Each row was made from one small tree. Brackets hold a mark, then the marks that hang from it, in the order of their numbers. Every link used is in the known rows. Write each row's tree.
Known rows:
(K_407 (K_697 K_305 K_657)): [32,-2,7,169,94,-19,397,16,-116,-180,-170,-187,-33,-128,-164,112,-230,81,-114,84,-75,-4,72,261,70,53,-74,195,-109,-115,81,-188,12,-124,-279,-1,-367,-41]
(K_407 (K_697 K_305 K_327)): [98,46,-58,232,1,-47,443,36,-5,-120,-26,-241,49,-58,-273,217,-254,-100,-170,137,-40,87,10,292,200,2,-49,323,-186,47,92,-26,99,-62,-293,24,-244,-78]
(K_305 K_697 K_799): [-60,67,-85,143,260,149,355,-318,-127,-130,-34,-249,89,-354,-74,174,20,187,74,227,147,25,-55,143,145,81,-177,98,-200,-145,116,58,0,-234,-187,146,-355,-162]
(K_620 K_314 (K_913 K_713)): [89,96,-203,155,-56,52,437,-144,176,-106,-216,-135,169,-10,56,73,45,187,-138,106,-85,53,126,-26,-8,232,-86,274,-292,91,32,-13,245,157,-85,30,-114,-192]
(K_305 (K_697 K_314 K_327 K_657) K_799): [180,-54,173,233,215,-53,176,-385,-106,-45,-9,-265,12,-416,-81,155,49,160,-118,157,-179,101,-142,404,367,227,-65,206,-296,-105,287,70,197,-1,-199,165,-235,-73]
(K_620 K_913): [-43,192,-182,155,3,1,409,156,86,-131,-330,-106,60,-54,-26,184,-9,150,-119,73,-42,6,7,29,77,51,-56,188,-188,-40,-8,-21,72,-112,-134,52,-237,-134]
(K_305 K_47): [-2,181,-168,159,286,-2,375,-154,137,-138,-115,-250,177,-110,103,72,-9,278,-76,192,-44,10,58,37,202,65,-54,45,-96,-38,7,-76,21,-94,-81,36,-86,-6]
(K_697 K_314): [99,78,-88,186,122,-129,291,-101,167,-125,-104,-147,49,-160,-124,176,-31,-5,-194,36,-132,118,-60,88,101,104,38,230,-136,-78,59,-1,82,-112,-144,114,-128,-45]
(K_327 (K_697 K_657)): [-132,132,67,210,96,-167,330,-46,26,-15,-139,-149,-19,-271,-65,106,-83,312,-125,94,-6,190,-30,153,113,208,101,15,-150,-108,-11,-17,158,-201,-227,131,-347,63]
(K_657 (K_697 K_305)): [48,139,-116,176,138,-1,534,-42,-81,-176,-36,-162,74,-99,-141,139,-227,139,-90,199,7,96,155,31,108,6,-1,218,-124,-165,28,-94,42,-306,-278,-77,-322,10]
(K_838 (K_47 K_305 K_999)): [27,209,-297,259,343,148,378,-203,43,122,-77,-256,230,-154,194,167,-98,419,-36,240,37,-162,93,49,210,87,-56,-2,-183,24,57,42,121,-11,94,13,-150,156]
(K_800 (K_838 K_47)): [-30,220,-193,144,397,76,263,-192,346,-170,-233,-148,232,-160,206,133,-58,229,-48,74,-33,-95,70,95,155,164,45,132,-124,13,31,-136,121,-116,86,169,-119,-19]
(K_47 K_305): [-74,153,-118,171,174,-93,450,-32,-10,91,-75,-278,40,-198,46,178,20,113,-39,40,1,16,57,0,47,-12,63,91,-163,-26,40,6,91,-179,66,35,-255,19]
(K_800 (K_838 (K_47 (K_305 K_697) K_999))): [-125,288,-353,201,512,339,301,-526,145,120,-101,-269,260,-251,287,78,-55,443,152,263,183,-210,-69,142,250,201,-37,-97,-266,80,323,-33,165,-42,88,71,-326,54]
(K_964 K_713): [133,199,-106,201,143,78,388,55,101,-30,-69,-222,148,-140,12,189,-70,53,-155,-173,-10,82,-89,68,101,22,-5,138,-100,-192,22,-103,100,-171,-258,-6,-156,-1]
(K_913 K_620): [77,188,-101,145,219,-166,330,-29,118,-16,-78,-167,55,-81,-83,198,42,-58,-120,154,-38,83,-30,-30,29,100,-95,101,-122,-66,70,-23,1,-246,-143,191,-289,-107]
(K_327 (K_697 K_305)): [-91,101,-58,214,148,-119,426,-51,68,-84,-108,-106,145,-76,-136,219,-182,189,-81,190,105,276,-2,75,203,81,7,80,-98,-69,-34,27,57,-234,-273,163,-326,67]
(K_800 (K_838 (K_47 (K_305 K_799)))): [-26,200,-121,126,583,176,242,-346,92,-29,-139,-309,252,-269,428,178,81,358,128,100,56,-201,224,47,193,83,-7,116,-184,1,-40,-59,122,-141,263,121,-223,110]
(K_407 (K_697 (K_305 K_47 K_799) K_657)): [67,6,69,165,363,170,316,-274,-235,-244,-135,-337,125,-132,143,90,-181,351,-12,243,-43,-102,231,264,259,94,-212,118,-142,-155,12,-199,-31,-29,-187,-18,-271,47]
(K_800 (K_838 (K_47 (K_305 (K_697 K_657))))): [-194,207,-150,203,486,100,260,-436,57,110,-169,-231,127,-399,376,48,30,411,93,135,25,-144,15,198,153,192,114,-86,-185,6,334,-178,145,-117,237,80,-389,49]
(K_657 (K_620 K_913)): [20,177,-170,93,-21,81,398,13,109,-241,-125,-126,152,20,-80,77,-153,69,-157,111,-24,91,56,-21,-33,110,-3,221,-206,-67,-4,-10,52,-112,-125,23,-95,-132]
(K_697 K_305 K_314 (K_657 (K_620 K_913))): [225,12,6,150,55,-6,282,-65,26,-233,-209,-92,159,90,-69,52,-229,69,-269,39,-233,141,102,116,150,199,16,311,-154,-143,106,-165,11,20,-151,54,-143,25]
(K_697 K_314 K_327): [234,68,-11,255,81,-215,259,-50,208,-53,-23,-229,52,-152,-185,188,-35,-58,-260,15,-229,176,-107,218,281,135,55,295,-201,19,116,89,191,-3,-170,144,-51,-43]
(K_47 K_999): [114,136,-174,187,158,98,412,-52,115,-69,-148,-207,94,-93,-124,118,-154,193,-130,116,-8,-57,-81,111,161,120,-136,67,-160,-80,17,68,107,-97,-243,54,-196,-47]
(K_305 (K_47 K_999)): [102,205,-229,187,309,164,374,-199,116,-83,-111,-260,216,-36,84,20,-105,415,-110,211,-9,-76,-25,97,301,148,-162,-19,-131,-39,-12,-13,34,-10,-159,-2,-48,43]
(K_620 K_314 K_913): [13,125,-217,158,6,-8,412,23,130,-143,-305,-131,144,-72,33,117,-20,168,-153,39,-138,33,115,27,88,178,-88,189,-301,51,86,2,216,-5,-143,-18,-222,-224]
(K_657 (K_620 (K_913 K_713)) (K_697 K_314)): [167,207,-135,140,-39,119,346,-342,70,-274,155,-121,162,-19,-166,-10,-114,44,-189,183,-20,135,152,-50,-119,204,74,409,-291,-80,51,-34,124,11,-188,-84,19,-54]
(K_47 (K_305 K_697) K_999): [-134,192,-255,219,250,171,457,-288,-117,160,-19,-289,94,-262,-14,114,-33,289,79,209,171,-73,-149,103,164,80,-92,-55,-244,-12,303,136,90,-118,-100,9,-367,-16]
(K_305 K_47 K_697 K_799): [-75,123,-99,137,434,205,291,-458,-97,-197,-27,-316,200,-303,109,109,69,441,98,353,148,-14,5,146,280,113,-243,-7,-211,-138,109,7,-52,-130,-120,77,-203,-77]

Write each row's tree:
[79,107,-81,171,346,219,407,-199,-161,73,-75,-380,115,-179,90,184,-22,334,27,143,84,-158,95,55,203,51,-151,86,-234,-109,-74,149,75,-132,-43,17,-301,75]  (K_47 (K_305 K_799) K_999)
[52,100,-147,238,382,243,279,-511,-229,89,14,-355,146,-321,-15,157,52,301,89,233,118,-64,-83,158,264,146,-188,63,-310,-92,236,171,87,-72,-112,61,-301,18]  (K_47 (K_305 (K_697 K_314) K_799) K_999)
[142,-57,7,192,237,89,248,-215,-144,-276,-66,-230,122,-129,-170,238,-141,-41,-54,110,12,35,96,221,133,62,-201,382,-190,-137,0,-59,13,-112,-284,69,-240,-19]  (K_407 (K_697 (K_305 K_799) K_314))
[39,121,-28,187,355,86,305,-444,-46,-84,32,-358,206,-299,85,128,16,374,19,372,39,30,-44,244,438,138,-155,45,-268,-21,185,98,69,-28,-97,97,-147,-82]  (K_305 K_47 (K_697 K_327) K_799)
[249,54,-120,157,510,312,338,-292,-41,-166,-160,-308,331,42,143,87,-184,490,-12,327,52,-100,118,100,441,114,-350,51,-120,-143,-94,-20,-48,-32,-220,31,-131,113]  (K_697 (K_305 (K_47 K_999) K_799))
[265,-34,20,193,-32,-154,341,-229,157,-126,1,-263,102,-160,-48,-33,-172,30,-336,28,-319,139,126,215,112,313,121,221,-306,26,145,23,313,51,-134,-17,-70,-110]  (K_697 K_327 (K_657 (K_620 K_314)))
[1,298,-290,188,492,207,309,-296,221,66,-173,-260,268,-133,336,109,-98,398,25,115,51,-234,83,71,194,161,11,13,-188,81,81,-27,164,-35,129,51,-200,144]  (K_800 (K_838 (K_47 K_305 K_999)))
[-12,132,-93,272,190,-161,327,-284,-7,165,89,-311,62,-323,-83,194,55,24,-72,151,-45,153,-171,210,266,108,88,133,-297,72,429,156,188,-34,-11,93,-232,-20]  (K_47 (K_305 (K_697 K_314 K_327)))
[167,75,-65,279,189,-46,268,-237,75,-181,29,-279,202,10,-87,154,-194,18,-215,233,-134,130,30,289,412,115,-50,279,-194,55,170,-61,74,101,-253,9,-28,35]  (K_407 (K_697 (K_305 K_47) K_314 K_327))
[373,-130,255,222,269,-140,245,-138,-54,-90,-147,-254,81,-123,-76,211,-68,67,-236,65,-325,88,52,330,461,180,-78,326,-160,-136,77,-2,147,2,-169,151,-174,48]  (K_697 (K_305 K_799) K_314 K_327 K_657)
[188,84,-135,144,133,-124,397,-305,227,-1,20,-169,129,-30,-25,73,87,-30,-138,174,-68,104,115,-72,-67,243,-146,181,-227,46,67,11,143,-23,-103,159,-176,-164]  (K_913 (K_620 K_314) K_713)
[-17,40,-21,261,159,-170,287,-140,107,-107,-78,-111,151,-54,-192,222,-142,91,-132,137,41,359,-41,100,241,135,46,177,-95,-84,34,20,75,-167,-284,171,-251,95]  (K_327 (K_697 K_305 K_314))
[-76,74,-46,198,358,79,261,-450,-200,39,38,-330,107,-398,30,196,135,176,81,160,83,35,-29,100,160,70,-89,128,-241,-106,235,127,74,-141,4,114,-319,-16]  (K_47 (K_305 (K_697 K_314) K_799))
[82,78,-45,183,452,340,249,-513,-175,-105,-104,-344,188,-296,154,-2,-45,657,48,375,53,-158,-49,274,396,263,-282,-127,-250,-181,171,-20,9,-6,-197,11,-267,9]  (K_305 (K_47 K_999) (K_697 K_657) K_799)
[31,75,85,200,97,-158,191,-332,102,-141,70,-148,83,-186,-168,38,-168,119,-219,92,-56,321,-8,131,74,312,210,151,-193,-137,61,20,142,-119,-235,96,-148,100]  (K_327 (K_697 K_314 (K_657 K_620)))
[-96,77,-39,238,444,159,279,-431,-265,93,-67,-298,125,-475,293,145,43,533,104,304,43,-158,109,200,209,110,-87,-47,-224,-81,230,-41,83,-103,165,78,-340,85]  (K_838 (K_47 (K_305 (K_697 K_657) K_799)))
[188,146,-187,301,295,96,231,-479,115,-6,39,-277,251,-181,-75,55,-83,322,-124,373,-43,34,-264,308,523,260,-121,31,-297,45,362,125,137,146,-247,55,-34,-14]  (K_305 (K_47 K_999) (K_697 K_314 K_327))
[341,-69,133,262,126,-263,329,-29,99,-29,-145,-186,35,-47,-159,149,-167,36,-310,37,-350,177,-23,292,403,161,55,274,-124,-57,183,-52,163,10,-169,133,-135,63]  (K_697 K_305 K_314 K_327 K_657)
[55,133,-110,263,271,-70,245,-423,127,-37,65,-250,183,-236,-42,87,14,186,-123,304,-99,169,-198,271,435,198,-25,103,-246,42,380,54,116,77,-148,108,-48,-48]  (K_305 K_47 (K_697 K_314 K_327))
[-96,145,-241,303,333,34,256,-419,3,91,16,-199,182,-389,109,170,57,252,19,287,74,18,-14,102,189,105,21,63,-236,28,348,1,97,-21,159,98,-196,55]  (K_838 (K_47 (K_305 (K_697 K_314))))
[132,77,-16,233,372,58,161,-510,-21,-118,67,-344,229,-315,50,136,91,304,-52,330,-68,79,-86,300,471,189,-149,137,-299,-33,255,119,104,49,-134,123,-47,-44]  (K_305 K_47 (K_697 K_314 K_327) K_799)
[12,-23,192,186,280,-24,331,-138,-161,-106,-159,-201,91,-174,-6,191,-155,392,-49,165,30,169,90,200,296,158,-84,70,-129,-232,-122,-28,75,-235,-254,165,-396,121]  (K_327 (K_697 (K_305 K_799) K_657))
[148,109,-63,221,80,-101,510,-14,-25,-113,32,-235,106,-103,-182,180,-234,60,-186,194,-112,129,118,164,266,60,56,282,-163,-44,105,-11,157,-190,-289,-36,-258,13]  (K_657 (K_697 K_305 K_327))
[101,130,-109,259,344,159,210,-509,-4,-53,-69,-244,153,-253,31,-55,-52,455,-77,276,-70,-35,-179,302,380,304,-146,-73,-208,-112,343,-55,51,88,-195,35,-177,41]  (K_305 (K_47 K_999) (K_697 K_314 K_657))
[227,13,24,184,398,42,352,-206,-5,-141,-75,-364,269,-14,119,193,-114,292,-90,298,-102,53,141,198,510,74,-197,149,-143,-63,-22,38,40,-1,-81,86,-71,69]  (K_697 (K_305 K_47 K_799) K_327)
[-189,208,-167,144,635,292,230,-553,-7,-5,-72,-314,264,-381,393,144,66,398,236,232,179,-180,98,113,197,132,-54,41,-248,18,195,-29,85,-161,216,148,-345,36]  (K_800 (K_838 (K_47 (K_305 K_697 K_799))))
[-140,117,-74,160,339,154,378,-307,-249,58,10,-343,89,-388,69,192,78,266,137,222,195,-31,11,86,114,0,-108,49,-236,-96,154,92,42,-243,40,75,-393,-51]  (K_47 (K_305 K_697 K_799))
[-50,109,45,162,70,-92,339,-206,52,-123,19,-143,70,-195,-126,30,-198,188,-169,137,14,255,23,104,20,240,175,61,-172,-113,-42,21,127,-219,-214,96,-226,65]  (K_327 (K_697 (K_657 K_620)))
[19,215,-264,327,294,163,379,-341,-10,248,61,-299,226,-286,108,183,-100,411,-19,413,103,-96,-107,263,369,144,-59,-52,-319,134,375,179,206,63,30,44,-173,71]  (K_838 (K_47 (K_305 (K_697 K_327)) K_999))
[-109,260,-215,169,453,60,306,-249,241,27,-165,-238,228,-197,346,145,-4,268,40,57,17,-152,145,25,137,93,125,78,-154,69,63,-108,134,-142,254,106,-213,95]  (K_800 (K_838 (K_47 K_305)))
[132,37,-42,142,467,133,360,-237,-67,-233,-140,-292,284,-33,163,159,-85,353,-20,282,5,4,189,51,358,39,-244,128,-86,-163,-104,-95,-78,-121,-86,76,-132,58]  (K_697 (K_305 K_47 K_799))
[159,208,-189,182,-165,38,437,-204,50,-190,47,-216,200,-32,-103,19,-214,74,-281,185,-207,117,248,79,77,261,123,317,-486,74,168,80,333,-23,-270,-186,-112,-200]  (K_657 (K_620 K_314 K_913) (K_697 K_327))
[217,22,88,229,-66,-120,222,-227,35,-194,145,-250,-2,-196,-281,37,-223,-171,-290,60,-250,149,11,357,72,240,136,334,-280,-12,203,-23,204,67,-269,7,-53,-47]  (K_407 (K_697 K_314 K_327 (K_657 K_620)))
[318,30,108,198,40,-192,239,-189,149,-116,63,-216,52,-136,-172,34,-130,-79,-351,29,-336,201,-10,256,202,237,159,283,-219,-51,171,12,216,54,-120,95,-10,-2]  (K_697 K_314 K_327 (K_657 K_620))
[-50,46,78,215,144,-160,402,-29,-20,-54,-188,-121,68,-133,-66,140,-219,285,-125,150,-2,246,20,145,250,155,47,63,-65,-126,6,-62,93,-204,-245,138,-380,101]  (K_327 (K_697 K_305 K_657))
[187,118,-219,189,372,186,405,-191,86,-130,-171,-221,299,87,49,64,-252,405,-82,285,-8,-33,26,86,391,95,-210,-2,-96,-55,-3,-92,-23,-10,-189,8,-97,78]  (K_697 (K_305 (K_47 K_999)))
